Each row comes from the steps of one path. Every step used is in the known rows, and no mark comes twice. Write the path behind each row, first mark first.
Known rows:
l > b > y: [-0.13  4.70 -3.31  3.69 -0.04 -0.05 -2.17  2.58 -1.36  3.55 -1.57  1.50
  1.27  1.37 -1.21 -2.02 -0.41 -3.49]
y > b > l > g > u: [ 0.48  5.41 -3.71  0.53 -0.53  0.75 -0.25  2.39 -3.24  4.06 -4.91  0.34
  2.27  1.58 -1.30 -0.79 -0.23 -4.81]
p > v > u > y > b > l: [ 0.00  4.81 -3.27  2.41  0.35  0.26 -0.73  2.38 -2.88  1.81 -1.78 -0.42
  1.39  1.89 -0.48 -1.34  0.36 -3.83]
y > b > l > g > u > v > p: [ 0.10  6.04 -3.93 -0.04  0.63  1.18  0.21  1.80 -5.44  3.66 -6.53  2.10
  2.99 -1.11 -1.99  0.07 -0.81 -5.36]
g > l > b > y: [-0.32  4.20 -3.36  3.51 -0.01 -0.17 -1.94  1.76 -0.66  3.38  0.29  1.89
  0.26 -0.80 -1.83 -2.38 -0.36 -3.93]
y > b > l > p > v: [ 0.33  4.84 -3.22  0.06  0.07  0.04 -3.04  2.95 -1.97  1.85 -3.96 -3.09
  2.23 -1.13 -0.11 -1.39  0.14 -4.68]
p > v > u > g > l > b: [-0.79  4.17 -3.14  2.25 -1.81 -0.46 -0.72  2.97 -3.80  3.75  3.57  1.67
  0.55  0.63  0.75 -0.88  0.63 -2.10]
b > l > g: [-0.04  4.42 -3.43  1.40 -0.48  0.26 -1.60  1.67 -1.49  3.20 -3.24 -0.15
  1.59  3.09  1.13 -0.84 -1.20 -4.60]
p > l > b > y: [-0.32  4.48 -3.60  2.42 -0.11 -0.05 -3.21  2.99 -1.75  3.53 -1.88  4.25
  0.37  2.69  0.13 -1.84 -0.58 -3.24]
u > y > b > l: [-0.08  4.30 -3.53  2.78  0.64  0.48 -0.89  2.08 -0.42  1.53 -3.08 -0.06
  0.91 -0.30 -2.56 -1.27 -0.26 -4.56]
b > l: [-0.34  4.49 -3.45  2.14 -0.72  0.06 -2.17  1.81 -0.60  2.45 -2.59  0.68
  0.28  0.83 -0.44 -0.49 -0.83 -3.59]
g > l > b: [-0.92  3.74 -3.38  2.82 -0.69 -0.19 -1.52  1.91 -0.93  2.59  1.26  1.90
  0.28 -2.44 -2.01 -1.59 -0.17 -2.99]
u > v > p > l: [-0.69  4.12 -3.74  1.33  0.45  0.09 -1.85  1.81 -2.32  1.70 -3.51  5.25
  0.74 -1.33  1.04  0.04 -1.18 -3.59]
g > l > p: [-0.28  3.76 -3.12  2.13 -1.00 -0.73 -1.94  1.75  1.01  1.39 -1.42  0.22
  0.80 -1.02 -0.78 -1.23 -0.60 -3.88]
v > p > l > g > u > y: [-0.20  3.10 -4.24  0.60  0.25  0.21 -0.17  2.05 -3.57  1.98 -4.56  4.97
  2.19  3.82 -0.25 -0.63 -0.52 -3.09]
y > b > l > p > v > u > g: [ 0.27  6.12 -3.03  0.48 -1.35 -0.13 -1.90  3.75 -3.63  3.41 -2.88 -0.77
  1.88  3.08  0.38 -0.31  0.25 -3.84]
p > v > u > g > l: [-0.17  3.67 -3.08  2.45 -1.77 -0.76 -0.23  2.20 -1.93  3.01  2.59  0.93
  0.25  0.78  2.61 -0.60  0.43 -2.82]
b > l > g > u > v: [-0.35  4.96 -3.63  0.97 -1.34  0.72  0.20  2.09 -4.03  3.36 -4.22  0.37
  1.74  1.67  1.47  0.84 -1.19 -4.40]
g > l: [-0.33  3.27 -3.31  3.05 -0.67 -0.49 -1.02  1.16  0.94  1.91  0.31  1.18
 -0.03 -2.16 -0.33 -1.30 -0.38 -3.80]

Which path is each row?
[ 0.28  6.21 -3.02  0.60 -0.53 -0.05 -2.61  2.98 -3.33  2.57 -3.83 -0.98
  2.15  2.31 -0.38 -1.07  0.07 -4.02]	y > b > l > p > v > u
[-0.10  2.90 -3.07  1.16 -0.71 -0.83 -2.22  2.05 -0.33  0.96 -0.31 -2.40
  1.36 -2.29  1.51 -1.57  0.11 -3.73]	g > l > p > v
[-0.10  2.78 -3.11  1.05 -1.53 -0.92 -1.57  2.79 -0.79  1.79  0.74 -2.23
  1.04 -1.39  2.31 -0.81  0.30 -3.57]	u > g > l > p > v
[-1.26  4.97 -4.12  0.44 -0.52  0.55 -1.31  2.97 -5.86  2.98 -3.38  6.77
  1.19 -1.21 -1.72  0.50 -0.50 -2.01]	g > u > v > p > l > b
[ 0.13  3.31 -3.04  1.38 -0.72 -0.70 -2.45  2.81 -1.14  1.23 -2.10 -2.88
  2.37 -0.06  2.10 -1.16  0.05 -3.37]	l > p > v
[-0.20  4.63 -3.11  2.95 -1.14 -0.43 -1.15  2.84 -3.70  4.48  2.63  1.65
  0.52  2.13  1.03 -1.69  0.44 -3.11]	p > v > u > g > l > b > y
[ 0.04  3.41 -3.50  1.11 -0.53 -0.18 -1.74  2.25 -0.84  2.84 -2.45  2.57
  1.39  3.59  3.29 -1.06 -0.95 -4.05]	p > l > g
[-0.34  5.04 -3.27  1.26 -1.10 -0.19 -3.08  2.41 -0.65  1.93 -4.32 -0.19
  1.07  1.98 -0.90 -0.37 -1.08 -3.68]	b > l > p
[-0.39  4.56 -3.13  1.73 -0.83 -0.31 -2.07  2.66 -2.84  0.91 -2.69 -1.11
  1.61  4.86  0.53 -0.52 -0.38 -2.88]	b > l > p > v > u > y
[-0.27  3.65 -3.16  2.00 -1.86 -0.82 -1.29  2.55  0.53  2.31 -0.43  0.36
  0.47 -0.16  0.00 -0.45 -0.41 -3.68]	u > g > l > p
[-0.40  4.31 -3.44  2.75 -1.53  0.10  0.63  2.38 -2.29  2.39 -2.54  1.24
  1.12 -1.32  0.69  0.76 -0.38 -3.07]	g > u > v
[-0.31  4.08 -3.37  3.31 -0.87 -0.26 -1.25  2.51 -1.08  4.22  1.32  2.12
  0.01 -0.06 -1.03 -1.66 -0.19 -3.77]	u > g > l > b > y
[-0.06  4.61 -3.83  2.21 -0.28  0.63  0.12  2.53 -2.04  1.95 -3.86  0.86
  0.99  0.18 -3.54 -0.56  0.21 -3.70]	g > u > y > b > l
[ 0.02  4.24 -3.00  2.81 -0.97 -0.54 -1.11  2.24 -2.29  2.48 -0.22  0.31
  1.47  2.31  2.48 -1.00  0.19 -2.60]	p > v > u
[-0.06  4.20 -3.44  2.02 -1.28  0.31  1.12  2.26 -3.15  3.10 -3.19  0.26
  2.45  0.95  2.32  0.42 -0.74 -4.07]	l > g > u > v
[-0.41  5.50 -3.16  3.90 -1.46 -0.35 -0.85  2.55 -2.41  4.93  1.43  4.28
 -0.06  3.41 -1.27 -1.33 -0.25 -3.16]	v > u > g > l > b > y
[ 0.30  3.89 -3.55  1.85 -1.34  0.00  0.29  2.23 -2.25  3.40 -3.06  0.58
  2.46  2.78  1.02 -0.53 -0.31 -3.45]	l > g > u
[ 0.10  5.73 -3.59  0.67 -0.51  1.07  0.60  2.40 -4.00  3.76 -5.10 -0.01
  2.31 -0.08  0.03  0.18 -0.68 -5.40]	y > b > l > g > u > v
[ 0.12  5.16 -3.42  1.89  0.09  0.40 -1.79  2.08 -0.66  2.82 -3.27  0.43
  0.82 -1.09 -1.92 -1.13 -0.33 -4.63]	y > b > l
[ 0.29  3.81 -4.22  0.39  1.09  0.54  0.23  2.34 -3.72  2.29 -5.36  4.70
  2.85  1.93 -1.78 -1.30 -0.01 -4.12]	v > p > l > g > u > y > b
[-0.71  5.37 -4.12  1.14  0.18  0.54 -1.71  2.86 -5.63  3.62 -4.32  6.83
  1.18  0.44 -1.52 -0.32 -0.69 -2.98]	g > u > v > p > l > b > y
[ 0.12  5.67 -3.25  1.03 -0.27  0.15 -2.67  2.66 -0.64  2.38 -5.07 -0.58
  1.64  0.08 -2.46 -1.01 -0.57 -4.76]	y > b > l > p
[-0.20  5.48 -3.05  0.87 -1.35 -0.40 -2.98  2.69 -3.15  2.25 -2.98 -0.69
  1.59  4.14  1.13 -0.43 -0.44 -2.96]	b > l > p > v > u
